Every row comes from one small tree of marks. The marks that hang from a mark follow it in brackets, in alphabetical order. Every link used is in the known rows. Which tree was each row made from?
Known rows:
doriv(bikika(rimi(pima))): [  6.0 -23.2  21.5  -9.6 -39.9   6.8 -25.9  30.5 -16.1  36.4   8.9 -13.9
  -6.3 -30.8   4.6  -1.8  48.3  10.5]
bikika(doriv rimi(pelu pima)): [ 15.1 -17.9  20.5 -31.2 -17.1  17.0   4.3   7.1 -25.6   6.6   2.2 -18.8
   0.2 -39.6   6.0   2.0  60.5   4.1]
rimi(bikika(doriv) nudim(zenar) pima): [ 35.4  -6.2  21.5  -1.7 -21.1   5.6  29.9  23.7 -13.6  17.9   4.8  -4.2
  13.7 -31.9  38.2   4.5  54.6  -8.6]
nudim(rimi(bikika pelu) zenar): [ 52.6  -5.5  42.6 -14.6  -3.8  15.0  22.1  13.3  -6.5 -13.9  -7.5 -28.2
  14.8  -4.0  53.5  26.0  74.8 -13.7]
pima(rimi(bikika(doriv) nudim)): [ 24.9  -6.9  16.0 -26.4  -9.6  21.3  36.0  42.4  -4.0  13.2   8.8 -11.2
   0.0 -46.7  18.4   2.4  30.2 -10.7]
rimi(pima): [ 27.3 -22.5  21.9   4.6 -19.5  27.8   4.3  22.6 -18.7  17.6   2.3  -4.9
   0.6   0.4  15.2   4.3  56.2  -2.6]
rimi(pelu pima): [ 35.9 -22.8  24.1 -21.1  -8.1  33.8  12.5  16.3 -17.1  -9.1   1.5  -2.5
   3.0 -10.8  18.2  13.5  63.0  -5.6]
nudim(zenar): [ 32.8 -14.4  15.6  13.0 -24.2  -8.0   1.1  23.9   1.4   2.6 -17.4 -22.0
  11.3 -11.3  45.9  -6.9  61.9 -19.8]
bikika(rimi): [ 19.9 -18.0  21.3  -9.3 -13.5  -0.7  -9.5  31.9  -1.5   4.4 -20.3 -18.7
  -1.1 -11.7   8.7 -13.8  55.0  -6.5]
doriv(bikika): [ 18.2 -22.6  11.6 -17.9 -33.8   6.5  -7.1  17.8   4.8  34.4   2.8 -25.8
   2.3 -20.4  29.2   3.8  45.3 -13.4]
doriv(bikika(rimi(nudim pelu))): [ 28.3 -21.1  16.1 -67.8 -16.2  -2.8  -9.6  24.2  18.3 -29.4 -13.8 -20.8
   6.1 -47.1  26.5  -0.8  47.7  -4.8]
pima(rimi(bikika nudim(zenar) pelu)): [ 52.8  -0.2  27.6 -20.3  -2.2  10.2  30.4  55.0   5.0 -43.1  -5.8  -0.9
  11.3 -46.1  42.1   4.7  48.3 -17.2]
rimi(bikika(doriv) pima): [ 22.3  -9.2  23.5   0.9 -15.3  30.0  25.1  18.7 -28.3  57.0  15.1  -5.2
  -2.7 -16.6   7.9  12.4  51.9  -5.3]
bikika(rimi(nudim pelu)): [ 39.3 -16.8  21.1 -56.9   2.9   3.9   6.0  28.4  13.4 -52.9 -26.8 -11.6
   7.7 -27.6  21.2  -9.1  56.2  -8.6]
bikika(doriv rimi(nudim(zenar(pelu)))): [ 28.8 -24.6   4.7 -11.6 -23.6 -42.2  13.6  16.5  -1.6 -15.5 -30.6 -50.8
  10.4 -41.9  59.5 -12.9  75.8 -12.7]
bikika(doriv rimi(nudim pelu(zenar))): [ 41.7 -13.9  10.5 -53.2  -0.3 -10.9  12.6  17.0  28.0 -43.7 -25.4 -28.5
  17.4 -60.1  33.6   7.3  60.8 -17.3]
rimi(bikika nudim pelu): [ 56.3  -6.9  26.4 -48.7  15.5  27.2  35.1  31.5  10.6 -29.8 -16.2   1.1
   7.2 -12.7  24.1  10.3  55.2 -20.9]
rimi(bikika nudim pima): [ 43.3 -12.8  29.2 -13.4  -1.5  32.5  25.1  38.1 -11.8   4.4  -0.6  11.9
  -0.3  -4.0  13.0   8.1  49.0  -6.7]
rimi(bikika pelu(zenar)): [ 60.4  -3.1  27.9 -12.0  11.9  18.4  25.4  31.7  19.2 -11.5 -14.6  -5.6
  10.6 -21.3  25.1  26.1  67.4 -28.6]
bikika(doriv rimi(pima)): [  3.8 -18.4  17.6  -7.1 -27.3  10.0  -3.1  14.9 -26.6  33.6   3.7 -19.9
  -2.2 -29.7   2.1  -5.7  54.5   7.4]
bikika(doriv rimi(pelu)): [ 16.8 -15.1  12.6 -43.7 -10.2   1.3   5.4   7.1  -5.1  -0.3 -12.3 -30.3
   3.8 -39.3  15.6  -1.8  59.4  -9.2]
rimi(bikika nudim(zenar(pelu)) pima): [ 58.0 -16.2  25.0  17.6  -9.0  -1.5  32.6  39.6 -18.5  -4.8 -15.5 -10.5
   2.9  -8.8  49.2   8.8  76.8 -12.0]

Write each row's tree:
[ 32.5 -22.9  35.2  15.2 -31.7  15.7  -1.1   6.5 -24.9   3.0   4.8 -30.7
  13.0   2.5  51.7  15.6  68.3   3.8] => nudim(rimi(pima) zenar)
[ 28.5  -9.6  38.0  11.7 -26.0  17.9  22.4   4.0 -34.6  42.0  17.7 -30.9
  11.0 -12.1  43.6  23.8  66.1   1.5] => nudim(rimi(bikika(doriv) pima) zenar)
[ 39.6 -25.0  20.6   9.1 -22.3 -22.5   2.0  37.0 -16.5 -29.0 -26.3 -23.6
   4.2 -23.0  47.0 -10.0  79.1   0.4] => bikika(rimi(nudim(zenar(pelu)) pima))
[ 18.7 -20.4  12.7 -45.1 -29.3  -8.9 -16.5  32.5  15.9  -3.2 -12.6 -24.6
   3.1 -37.1  21.8 -11.7  41.3  -4.2] => doriv(bikika(rimi(nudim)))
[ 16.9 -18.3  16.9 -46.1 -23.5  -1.3 -16.2  21.8   6.2   1.5  -6.6 -25.9
   0.2 -40.2  17.3  -0.3  54.0  -4.9] => doriv(bikika(rimi(pelu)))
[ 48.1 -10.8  43.4 -35.2   9.1  36.4  26.4  13.6  -8.2  -5.4  -3.7 -23.4
   3.7   6.1  31.8  27.9  66.2  -9.2] => nudim(rimi(bikika pelu))
[ 25.0 -14.9  37.0  -8.0 -15.8  40.2  25.6   2.0 -35.4  49.1  20.8 -25.4
  -0.6  -3.5  22.8  27.0  58.4   6.7] => nudim(rimi(bikika(doriv) pima))
[ 41.7  -7.0  39.1   9.4 -15.1   8.1  15.8  21.9  -8.4  12.1  -8.4 -32.3
  11.1   5.4  49.1  17.3  65.2 -11.3] => nudim(rimi(bikika) zenar)
[ 63.4  -1.3  27.0 -28.1  11.7  22.7  32.7  59.7  23.5 -47.1  -7.9   0.3
   9.4 -49.5  28.9  20.8  47.8 -19.8] => pima(rimi(bikika nudim pelu(zenar)))
[ 40.7 -13.1  28.4 -23.4 -11.8  -3.3  -1.3  31.2  -6.2 -54.6 -19.3  -3.4
  14.7 -36.7  34.2  -6.7  66.5  -0.9] => bikika(rimi(nudim(zenar) pelu pima))
[ 34.9 -13.1  39.5 -32.7  -3.7  47.8  34.3  -2.7 -32.8  22.9  19.7 -24.8
   4.0 -12.9  25.1  36.8  64.6   4.2] => nudim(rimi(bikika(doriv) pelu pima))
[ 33.4  -5.3  18.9 -35.0   2.4  22.1  37.4  10.3  -7.7  23.4  -0.4 -16.2
   4.8 -25.2  19.8  15.8  58.6 -20.5] => rimi(bikika(doriv) pelu)
[ 46.8  -0.9  16.8 -37.4  -2.5  -2.7  40.4  14.3   7.4 -13.1 -12.2 -17.2
  19.4 -42.7  50.7   8.6  60.8 -25.5] => rimi(bikika(doriv) nudim(zenar) pelu)
[ 36.5  -3.5  14.4 -12.9 -15.4  -8.9  32.1  22.4   5.5  11.9 -10.4 -17.9
  17.9 -33.1  46.6  -0.1  53.1 -24.0] => rimi(bikika(doriv) nudim(zenar))
[ 16.6  -4.5  16.5  -4.8 -17.0  24.9  28.6  39.5 -17.6  41.3  15.7 -16.2
  -4.4 -38.5  10.2   5.8  36.6 -10.1] => pima(rimi(bikika(doriv)))
[ 25.3 -12.5  32.5 -19.5 -10.3  25.8  27.7   0.1 -15.6  41.1   7.1 -39.3
   3.6  -3.1  31.0  22.9  56.8  -6.2] => nudim(rimi(bikika(doriv)))
[ 17.3 -22.5  22.0 -33.9 -28.3  14.2 -19.7  23.8 -15.3  10.1   8.7 -12.1
  -1.4 -40.7   8.5   6.8  54.8   7.4] => doriv(bikika(rimi(pelu pima)))
[ 29.4 -14.7  22.5  -1.1 -25.7 -11.1  -9.3  39.2  -6.5 -28.2 -17.6  -5.5
  10.1 -27.2  29.0 -15.5  58.7   3.2] => bikika(rimi(nudim(zenar) pima))
[ 47.2  -5.6  24.6 -11.1  -1.6  28.0  32.2  17.3  -5.4  17.3   6.8  -5.9
   9.5 -40.2  19.0  33.9  65.8 -16.1] => rimi(bikika(doriv) pelu(zenar) pima)
[ 49.8 -25.5   9.8  -0.6 -15.9 -21.4  21.0  24.7   4.5 -30.8 -32.5 -35.0
  12.3 -14.1  71.0  -3.2  76.9 -24.1] => rimi(nudim(zenar(pelu)))
[ 51.9 -16.1  27.5 -33.1   1.5   8.4  -0.4  34.3  15.3 -57.9 -19.3  -2.2
  12.2 -41.2  20.9   9.3  64.1  -2.8] => bikika(rimi(nudim pelu(zenar) pima))
[ 51.5  -9.7  19.6  13.4 -13.5  -7.1  34.0  62.0  -9.8 -18.3 -14.4 -20.3
   0.6 -31.9  54.2   2.7  61.8 -17.4] => pima(rimi(bikika nudim(zenar(pelu))))
[ 38.0 -18.0  27.3  12.5 -19.1  -9.1  35.1   1.7 -24.2  32.6  -8.6 -60.1
   6.4  -8.0  69.1  25.2  84.2 -12.5] => nudim(rimi(bikika(doriv)) zenar(pelu))
[ 69.5  -4.4  24.9 -35.2  19.2  16.1  33.0  35.4  31.8 -41.0 -22.4  -1.2
  13.6 -28.0  33.6  20.9  61.3 -27.8] => rimi(bikika nudim pelu(zenar))
